Each row was made from one walk, in order. Every step used is in the known rows, and no mark comes twice. Write each row's walk.
In the rows, 128 means zero.
Known rows
rirom ratub mobu nipig dumug: [153 182  95  66 117 158 125 191  76 157 174  69 112 144 159 128  58 103
 188 159  92 123 133 112 154 118 133  67 137 112  79 121  89 142 172 170
 116 143]
kikuz ratub rirom: [161 187 117  74  95 119 146 139  65 184 189 131 147  97 141  76 156 132
 128 134 123  93 127 149 110  81 150 136 182 104 115 101 177 176 105 172
 166 178]
kikuz ratub mobu: [166 158 127  69 104 111 128 178  87 206 190 109  96 112 142  91 161 137
 127 130 162 107 145 132  85  97 163  99 162 106 104 105 147 171  94 126
 144 175]
girur mige tabozer: [127 150  80  62 144 117 134 103  63 114 155 148 135 116 112 168 157 136
  59  73 141  95 151 208  70 139 124  79 181 144 100 103 140 156 116 157
 148 171]
ratub rirom: [127 168  88  86 132 150 147 115  85 155 191 132 133  72 133  92 131 138
 105 112 120 113 135 142 116 100 129 137 189 105 105 107 162 155 111 158
 146 164]
zosu sepun nipig dumug: [103 196  98 101 153 178 147 103 141 140 132  99 114 147 132 163 159 174
 122 153  97 138  95 163 135  68 150 109 123 146 171 126 143 121 149 123
 125 136]
rirom ratub kikuz: [133 139 111  98 123 153 125 171  82 169 159  80 162 102 137 109  67 140
 115 109  90 141 157 201 137 137 152  81 143 131 130 145  96 144 130 135
 117 147]
bosizam zosu: [120 112 136 109 159 145 122 138 118 182 126 188 115  91 115  94 134 160
 102 129 131 131 109 108  96 109  96  84 150 141 156 124 136 164  87 120
 148 141]
bosizam zosu sepun nipig dumug mobu: [ 89 188 117 106 170 194 135  72 158 150 113 160  96 165 105 140 137 172
 113 170 114 170  94  58 154 115 115 118 127 146 172 143 131 131 166  96
 161 130]
bosizam zosu sepun: [ 90 129 137 108 173 162 128 107 136 156  83 177  85 115 117  75 145 168
  96 120 135 153  88 120  89  90  68  99 139 162 164 122 166 146 114  96
 156 148]
nipig mobu dumug: [ 97 108 153  78 180 112 113 169  86 116 155  95 128 135  98  96 117 133
 154  85 135 115 131  95 109 102 145 120 161 124 150 121 156 141 123 172
 125 142]
rirom ratub mobu: [146 170 136  80 109 137 130 170 108 171 170  88 115  80 139  97  89 115
 116 128 132 145 157 124 117 122 155  76 139  94  80 111  91 157 127 150
 128 144]
zosu sepun nipig mobu: [117 176 120 106 151 144 133 101 145 140 112 108 116 126  99 105 157 143
 101 124 108 135 122 114 124  59 165 131 144 121 155 119 151 103 146 112
 135 132]
girur mige nipig mobu dumug: [100  83 189  71 214 110 132 167  49 120 144  99  95 156 112 125 140 125
 109  86 148  90 112 152  95 149 153  72 143 161 146  78 154 118 117 177
 152 135]
mige nipig: [148 123 165 112 178 153 148 109 107 158 155 132  80 102 147 136 147 150
 110 126 140 108 132 182  93 135 163 117 148 136 144 101 137 127 101 138
 138 166]
nipig sepun: [151 143 118 117 157 126 111 114  88 156 157 127 134  90 128 102 170 153
 119 100 130 125 118 151  92 113 138 133 126  95 154 135 172 154 130 145
 112 162]
girur mige: [129 126  96 100 153 118 113 156  66 137 161 156 131 100 118 132 154 155
  56 100 139  96 125 199  77 133 130  49 148 162 114  99 139 155 125 124
 148 146]
dumug mobu nipig: [157 158 117 105 149 147 122 105  78 113 155 146 126 125 111 118 104 127
 135 112 119 102 170 109 152 172 150 142 191 118  89 128 131 132 169 134
 130 172]
bosizam zosu sepun nipig mige girur: [ 70 161 130  77 165 172 124 115 148 126 116 198 148 107 157  92 161 162
  96 148 140 156  35 163 107  54 101  89 123 138 164 137 168  81  65  74
 142 109]
rirom ratub mobu nipig mige tabozer: [152 192 104  20  80 130 114 136  78  98 160 116 143 116 145 127  84  75
 151 100 110 129 148 160 117 118 125  99 162  66  17 123  89 107 126 169
 112 148]
dumug nipig mige: [145 135 139 106 130 150 105 143 101 132 139 153 163  90 136 130 132 167
 116 132 146 106 100 171  93 135 145 142 149 106  64 123 124 111 105 122
 137 154]
mige nipig dumug: [131 131 139 109 188 169 143 131  87 156 174  96  73 134 148 188 143 157
 142 153 123 104  98 177  97 128 152  99 121 137 174 104 136 130 110 169
 146 155]
nipig sepun zosu: [138 150 138 128 179 126 135 138 134 141 170 138 125  94 134  90 157 146
 115 132 137 136 129 110 115 127 134 132  80  85 176 142 176 172 138 130
 129 144]
bosizam zosu sepun nipig: [100 158 143 101 156 176 147  92 167 177  82 201 112 119 118  86 153 176
  93 146 102 157  90 114 136  61 104  98 144 147 164 132 133 128 111  80
 135 130]
sepun nipig mige: [127 165 104  99 111 148 121 139 128 130 168 165 171  88 114 126 168 151
  89 126 109 121 108 182 101  95 168 108 128 104 117 137 105 102  96 112
 123 120]
mobu dumug: [ 96 125 154  86 170 130 121 156  85 125 152 124 134 126 119 106 119 157
 147  93 136 123 125 148 116 123 139 117 162 139 141 116 140 153 113 157
 115 159]
mige tabozer: [135 163 102  74 138 132 136  87 100 121 156 132 136 108 112 155 147 140
 103  93 131 117 166 174  90 122 132 120 180 106 119 121 135 152  99 163
 123 190]
nipig mige tabozer: [117 150  93  63 122 127 103 106  97  97 162 147 149  98 112 168 163 126
  90  79 141 118 133 203  60 114 121 125 142  88 104 131 128 123  88 150
 134 165]
zosu bosizam: [ 85 132 105  87 140 137 123 132 113 130 149 112 101 107 113 112 131 142
  83 100 161 131 140 116 135 109 131 144 153 147 141 103 147 137 101 151
 136 163]
dumug mobu: [141 153 128 120 145 145 112 102  93 127 169 141 117 104 102 134 131 137
  89 103 150 121 172 108 111 163 160 136 160 117 107 129 130 157 157 124
 146 164]
zosu sepun nipig mobu dumug: [ 78 157 161  75 178 139 146 112 133 116 109  95 118 163  93  86 131 145
 136  97 111 142 110  98 146  59 159 139 148 127 168 121 150 104 144 134
 114 132]
tabozer mige nipig sepun zosu: [159 119 181 123 183 128 149 158 113 131 175 125  98  91 128  72 156 133
  96 180 115 120  99 149  96 162 155 140  75  98 161 142 170 143 137  84
 143 141]

Which walk is each row?
[175 149 145 133 152 144 118  99  93 166 127 122 137  97 146 103 144 180
 139 137 127 113 111 136 128 141 150 170 151  82 110 132 165 141 138 131
 114 171] -> dumug nipig sepun
[160 166 209  70 152 105 152 178 116 186 161  90 122 153 174  49 135 150
 203 160 169 121 110  46 161 139 169 175 120  60 119 109 181 184 137 135
 126 162] -> kikuz ratub mobu dumug nipig sepun zosu
[ 73 132 199  91 192 131 158 136 131  98 126 100 130 160 141  75 102 161
 154 140 163 151 108  43 214 152 137 217 106 103 152 113 186 150 134 156
 113 159] -> mobu dumug nipig sepun zosu bosizam
[126 139 205 111 202 133 156 139 120 127 131 123 146 136 139  86 114 169
 189 148 148 130 109  78 174 160 146 186 110  88 147 122 165 167 151 139
 109 148] -> mobu dumug nipig sepun zosu
[169 131 147 114 154 139 122 139 105 157 130  96 131 107 112 118 107 155
 129 135 137  96 138  87 118 123 164 151 177 108 102 117 139 122 131 148
 147 163] -> dumug nipig mobu
[133 119 101  81 148 128 110 183  62 112 196 129 157  79 121  85 118 146
  97 161 127 103  92 192  77 119 143  99 173 141 134 135 182 128  85  90
 126 141] -> tabozer mige girur
[139 154  81  95 156 163 121 150  67 128 163 120 125 149 128 143 103 150
 179 138  87  90 113 161 137 117 128 106 149 144 137 129 142 140 149 168
 121 157] -> mobu nipig dumug
[112 160 132 108 178 137 124 104 116  64 157 129 110 147 120  82 110 104
 130 127 149 148 158  19 215 176 137 207 107  89 142 136 188 137 187 138
 127 164] -> dumug mobu nipig sepun zosu bosizam
[152 151 116 106 134 131 127 139 134 157 162 120 142 111  96 106 133 137
 108 129 107 111 146 100 131  80 186 117 156 105 149 131 119 112 119 135
 124 126] -> sepun nipig mobu
[142 131 106  85 130 140 104 153  76 104 150 176 146 106 127 114 131 128
 139  98 111  97 109 192 102 118 121 107 145 119  89 128 135 102 118 130
 121 144] -> mobu nipig mige
[189 176 124  58  98 115 127 171  68 184 178 132 106 133 145  71 121 125
 173 136 128  77 140 132 127 111 153 106 185 116  87 101 153 157 127 134
 128 174] -> kikuz ratub mobu nipig
[106 114 168  99 181 123 145 146 122 111 163 104  82 109 117  67 144 118
  72 174 146 142  97 105 134 147 142 179  70 110 172 128 187 128 121 105
 139 152] -> tabozer mige nipig sepun zosu bosizam
[114 163 116  74 169 135 152 145 131 130 181  99  69 127 152  45 107 105
 151 126 151 147 137  35 198 127 137 173  98  87 127 109 184 144 158 128
 101 148] -> ratub mobu nipig sepun zosu bosizam
[130 134 178  65 157 148 156 147  97 174 160  87 101 131 146  96  84 171
 171 115 146 121 128 106 151 144 159 153 182 114  64  92 128 151 129 126
 102 160] -> ratub mobu dumug nipig
[114  75 203  73 185 114 128 187  62 120 151  81 102 137  90  76 113 121
 130 130 111 102  99 136  85 129 162 118 156 132 137 126 151 115 122 137
 135 148] -> tabozer mige nipig mobu dumug
[179 179  93  61 113 135 128 189  59 182 193  93 102 171 158 121 123 127
 203 156 113  75 114 129 127  99 147  95 157 121 114 108 152 159 137 156
 136 166] -> kikuz ratub mobu nipig dumug
[109 186 126 103 139 159 150  85 149 143 117 141 120 115 125 112 159 171
  89 135 106 135 118 169 129  81 156 130 150 133 141 117 143 121 140  94
 118 145] -> zosu sepun nipig
[142 110 126  96 163 157 131 162  76 138 180  98  93 120 114 139 132 152
 120 184  92  91  83 196  77 136 149 111 120 150 151 132 133 127 121 118
 147 153] -> tabozer mige nipig dumug
[165 111 168 111 166 128 121 128  70 148 164 117 110  83 125  84 163 140
  94 149  99 108  87 192  75 144 150 134 123 100 140 140 175 122 125  96
 119 155] -> tabozer mige nipig sepun
[158 129 171 125 188 141 135  85  97 168 148 120  83 100 154 120 180 148
 122 114 127 116 111 178  94 134 154 148 120  91 167 117 173 131 116 145
 116 169] -> mige nipig sepun
[129 128 123  85 154 151 105 148  81 113 164 138 175  82 164 134 124 168
 121 140 165 105  83 193  99 129 153 134 158 105  94 120 159  92  76 124
 135 145] -> dumug nipig mige girur
[ 77 134 122  98 162 137 144 163 150 108 164 124  97 114 114 101 120 146
  85 134 173 148 158  72 157 126 133 153 108 143 164 102 149 156 107 135
 143 151] -> sepun zosu bosizam
[ 93 147 133 105 173 125 131 140 141 108 157 106 115 109 126  89 150 138
  99 124 168 159 124  69 157 122 136 165  82 106 191 131 192 155 128 140
 132 156] -> nipig sepun zosu bosizam
[102 186 117  93 127 156 129 106 140 114 117 159 139 108 119 128 181 158
  73 115 110 145  89 188  97  69 147 115 116 123 119 131 139  85 125  89
 126 120] -> zosu sepun nipig mige
[151  96 159 102 151 138 134 153  81 149 164 130 103  92 110 103 132 144
  87 158 112  98 112 198  71 150 160 110 152 138 123 122 136 121 111  87
 139 154] -> tabozer mige nipig
[152  89 165  99 164 125 118 169  74 140 163  96  90  99  91  92 127 117
  85 145 117  90 109 141  60 136 167 120 151 126 135 124 143 105 117 106
 154 145] -> tabozer mige nipig mobu
[140 144 183  36 110 116 118 195  69 170 158 105 142 148 153  97 129 145
 174 123 165 100  78 133 102 111 166 144 155  93  62 104 129 136  94 128
 133 158] -> kikuz ratub mobu dumug nipig mige
[ 82 176 105  73 157 158 119 118 127  99 148 147 156 105 165 131 170 153
  91 132 141 145  67 206  96  57 148 115 122 118 143 126 176  68  85  92
 123 110] -> zosu sepun nipig mige girur
[130 131 120 103 196 161 122 110  45 130 176 115  85 155 134 214 145 143
  89 128 151 103 121 154 107 201 166  82 123 162 126  94 129 135 163 155
 182 151] -> girur mige nipig dumug mobu
[ 84 170 116  93 165 189 144 111 160 173 100 162 102 156 122 129 152 189
 118 173  97 150  68 111 147  63  99  84 116 157 200 127 132 133 130 111
 143 123] -> bosizam zosu sepun nipig dumug
[173 177 132  68 107 145 131 170  87 156 156  99 124 109 150  83  61 105
 164 129  93 126 154 127 143 136 142  77 162 107  55 113  89 138 150 147
 110 148] -> rirom ratub mobu nipig
[119 147 156 119 167 138 153 119 149 122 130 111 121 119 140  97 121 158
 119 155 167 148 117  47 187 149 142 210 104  96 147 120 178 147 141 138
 128 165] -> dumug nipig sepun zosu bosizam
[145 109 145 101 185 134 142 125  65 150 155 150  90 110 141 142 161 150
  65 110 146  93 115 217  77 163 151  69 144 166 121  74 136 132 109 137
 156 154] -> girur mige nipig
